Known rows, with every way that one mark hangs from another
q529(q909(q775)): [-16.1  -1.9   1.7  43.5 -23.5  17.6 -10.2 -52.3 -17.5  31.0 -56.3   5.1
  38.6  12.4 -46.0   1.7 -12.9 -21.0   6.5]
q450(q511(q229(q909) q844(q60(q433)))): [-41.8 -16.6  -9.7 -86.0  -5.7  -5.4  45.9  36.8  32.9  22.5  43.9  -9.9
 -26.2 -21.8  53.6   8.0 -27.7 -18.6   6.5]
q229(q909(q775)): [ -9.3   3.1  11.5  73.3 -38.6  23.3   4.6 -15.4 -22.1   8.6 -31.1   9.9
  27.4  -4.3 -31.8  -9.7 -22.6  -6.9 -39.6]
q511(q844): [ 13.1  -8.4  28.9  12.2 -35.4 -20.8 -33.8  20.2 -21.8  30.9 -51.1  28.9
  -0.7   8.9 -22.9 -41.5   3.6 -20.5 -29.6]
q529(q60): [ 11.2  20.9  23.7  55.9 -36.4 -18.6 -46.4 -27.4 -11.7  29.7  -6.8  10.2
 -18.8 -13.8 -44.1 -47.3  24.1   7.1  17.5]
q450(q511(q844(q60))): [-38.1  -3.8  33.7 -27.9 -28.0   0.5  14.3  -1.3  11.0  55.9   2.8  -3.6
 -49.6 -20.2  14.9   2.2  -0.6 -15.1 -19.7]
q844(q511(q229(q60))): [ -4.9  15.0   7.2  -9.8 -14.6   2.3 -32.8 -13.1 -11.6  22.0  27.1  -7.8
 -46.9 -28.5  -8.0  34.3  -5.1  12.9  26.8]
q229(q60(q433)): [ 34.4  39.4  16.7  51.8 -10.2 -11.1 -19.7  23.8 -15.7   1.3  15.4   7.6
 -19.7  -6.2 -33.7 -28.5  21.0  13.1   5.4]
q844(q511(q229)): [  2.0 -33.8  -3.2  -6.2  -9.5  24.2 -43.0 -15.0 -28.1  25.0 -34.5   4.1
 -27.8 -12.7  -9.1  12.5  -8.6  11.5  20.4]
q229(q60(q844)): [ 15.0  17.8  37.3  37.2  -8.1 -45.6 -23.5  -5.3 -11.1  -4.1   3.9  22.2
  -1.8   3.6 -18.8 -26.8  13.4  -8.2 -18.3]
q60(q229 q433 q844): [ 39.5 -40.1 -15.5   8.6  47.4  -2.4 -14.6   6.2 -16.8 -52.6 -60.6  35.1
  45.2  41.2  -5.7 -55.2  31.3   8.0  13.3]
q60(q229(q909(q775)) q433 q844(q511)): [  9.4 -43.3 -38.0 -23.0  47.2  55.9  51.1 -29.5  -5.5 -52.9 -26.1 -11.7
  56.2  35.9  14.6  12.6  -7.8   2.5 -25.0]
q909(q229 q775): [ 11.5  15.6 -22.6  52.1 -34.3   3.4 -31.5   4.7  -9.4  15.8 -90.1  25.5
  23.9  29.1 -70.0   6.3   8.8   9.2   6.0]
q844(q60 q511(q229(q909))): [-41.1 -28.0  20.8   1.0  -5.0  16.5 -10.3 -23.8   7.0  32.5  33.8 -25.9
 -37.4 -47.0  49.9  43.4 -30.5   9.1   1.1]
q511(q229(q60(q844))): [ 10.7  20.1  14.2 -17.8  -3.8 -64.2 -36.5  17.5  -7.6 -15.7   7.1  31.6
  -4.5   2.6  -9.2 -12.1   5.6 -11.8  15.8]
q844(q60): [ -2.0   5.1  50.6  69.3 -17.4 -10.1 -45.1  -1.7 -16.8  37.7 -15.1   4.3
 -33.9 -23.5  -5.1 -11.3  15.2   7.6 -14.4]
q450(q511(q229(q60 q909))): [-56.3   9.8  -3.6   0.5 -32.3  11.8  28.8 -27.8  24.2  10.8  65.4   3.2
 -23.2 -49.1   8.6  16.3 -37.2   9.5  37.1]
q60(q229 q433 q844(q511)): [ 32.1 -60.8 -22.4 -19.3  59.1  37.4   2.2 -20.7 -18.0 -39.9 -46.3   4.0
  25.1  33.7  11.4 -17.4  25.0  16.0   8.2]
q511(q844(q60)): [ -4.8  10.9  51.9   4.4 -26.8 -38.5 -32.7  27.6  -6.9  46.4 -15.6   8.0
 -30.3  -8.6   8.3 -14.6  10.2 -20.8 -36.9]
q450(q511(q844(q60(q229)))): [-44.0 -14.2  10.9 -41.3  -0.9  16.2  15.3 -16.0  24.1  20.2  -0.7   5.1
 -28.6 -12.9  26.1   9.4  11.6  -1.5  11.8]

Rows
[ 39.3  51.3 -32.3  -6.4   4.6 -41.0   4.6  41.1  10.3 -26.9 -32.4  15.8
  30.9  52.9 -50.0   8.0  23.3  -1.6   1.5]
q909(q229(q60(q433 q844)) q775)
[ -6.7   4.7 -12.2 -15.1   1.3  16.8  14.7   1.7   6.1  -2.6  66.2 -23.4
 -21.1 -30.2  21.3  26.7 -25.4  13.5  22.6]
q844(q511(q229(q60(q433) q909)))
[  4.8  -3.6 -17.4  39.2   8.7  12.8   3.6 -28.3  19.0 -30.5  27.1   2.3
  26.9  -7.6  -1.5 -48.9  17.0  21.6  44.2]
q529(q60(q229(q909) q433))
[  5.3 -15.7  12.9   4.4  18.8   8.7  39.9 -21.6   4.0 -14.1  56.0 -25.8
   1.4  -6.4  27.5   0.7 -15.1   1.9 -29.3]
q229(q60(q433 q844(q511)) q909)
[ -5.1  29.4  -9.5 -72.3  -9.7 -33.0  17.5  73.7   8.6   6.5  10.1  -6.9
   4.7   9.6  23.2  19.2 -19.9 -36.8 -29.3]
q511(q229(q909(q775)) q844(q60(q433)))
[-20.0 -13.5 -22.0 -23.0  13.9  26.9  35.1 -76.8  15.0 -28.2  14.8 -20.4
  31.2  12.0   3.7  17.5  -2.3  -2.3  -5.7]
q529(q60(q229(q909(q775)) q844(q511)))
[ 15.0 -12.1  22.6  20.0  16.8  32.6 -13.9   1.5 -18.4  36.3   1.6 -34.9
 -50.1 -16.6  14.0  15.2  18.4  20.3 -12.6]
q844(q60(q433) q511)
[-14.7 -34.5 -19.8 -44.0   3.2  13.1  19.4 -21.3 -13.7 -11.3 -23.0  -4.9
  25.7  11.7  10.5  33.0 -38.1 -19.2 -30.1]
q60(q844(q511(q229(q909(q775)))))
[ 28.0  -2.5 -19.8 -17.9  23.0 -13.3   2.6   1.0  17.0  -6.5  -2.0 -10.1
  -1.5  25.8  -9.6  17.3  18.7  17.4  17.5]
q909(q229(q60(q433 q844(q511))))
[ 13.0  39.1 -23.5 -40.0   7.6 -41.3  26.8  40.7   2.6 -43.5  30.2   8.8
  31.2  20.5  -3.4   5.0 -18.2 -22.4 -11.1]
q511(q229(q60(q433 q844) q909(q775)))
[  8.6 -24.4   0.1   8.7  45.0  49.5  -8.6 -14.9  -4.4  -2.0  -1.3 -25.7
 -27.4  -8.4  25.8  22.1  28.5  33.0  17.7]
q844(q60(q229 q433) q511)
[  5.2  62.8 -23.1 -70.4 -25.4 -39.1  26.8  68.8   9.2 -13.5  38.2   3.3
  12.6  11.4  -6.8  13.3 -26.6 -35.9 -15.9]
q511(q229(q60(q433) q909(q775)) q844)
[ -6.2  14.5 -10.9  34.9  22.7  30.7  23.0   6.1   6.9 -29.1   3.4  -9.6
  23.4   1.7  13.7  14.7   4.2  10.7  -8.2]
q844(q60(q229(q909(q775)) q433))
[ 12.1 -22.6 -17.3   5.8  30.9 -16.2  14.6 -27.2  22.9 -52.7  19.6  11.3
  49.6  14.8  13.7 -59.2  18.9   5.2  26.1]
q529(q60(q229(q909) q433 q844))
[-11.0   5.5 -18.0 -36.5  11.0  30.8  22.0  16.2  -3.2  10.1  24.5 -39.9
 -22.1 -13.4  26.4  59.2 -23.0   1.9 -12.0]
q844(q60(q433) q511(q229(q909(q775))))
[ 28.5  34.9 -14.0  46.5 -12.3 -22.9 -24.7  29.2  14.8   1.0  -8.3  13.7
  -1.0  10.4 -42.4  -9.3  24.7  25.7  39.9]
q909(q229(q60(q433)))
[ -9.7 -15.0   9.8 -11.6  18.2  -7.2  17.0  25.6  25.0 -12.0  19.3  -0.3
  16.2  -4.1  50.6 -16.4   1.5  -8.5  -9.7]
q511(q844(q60(q229(q909) q433)))
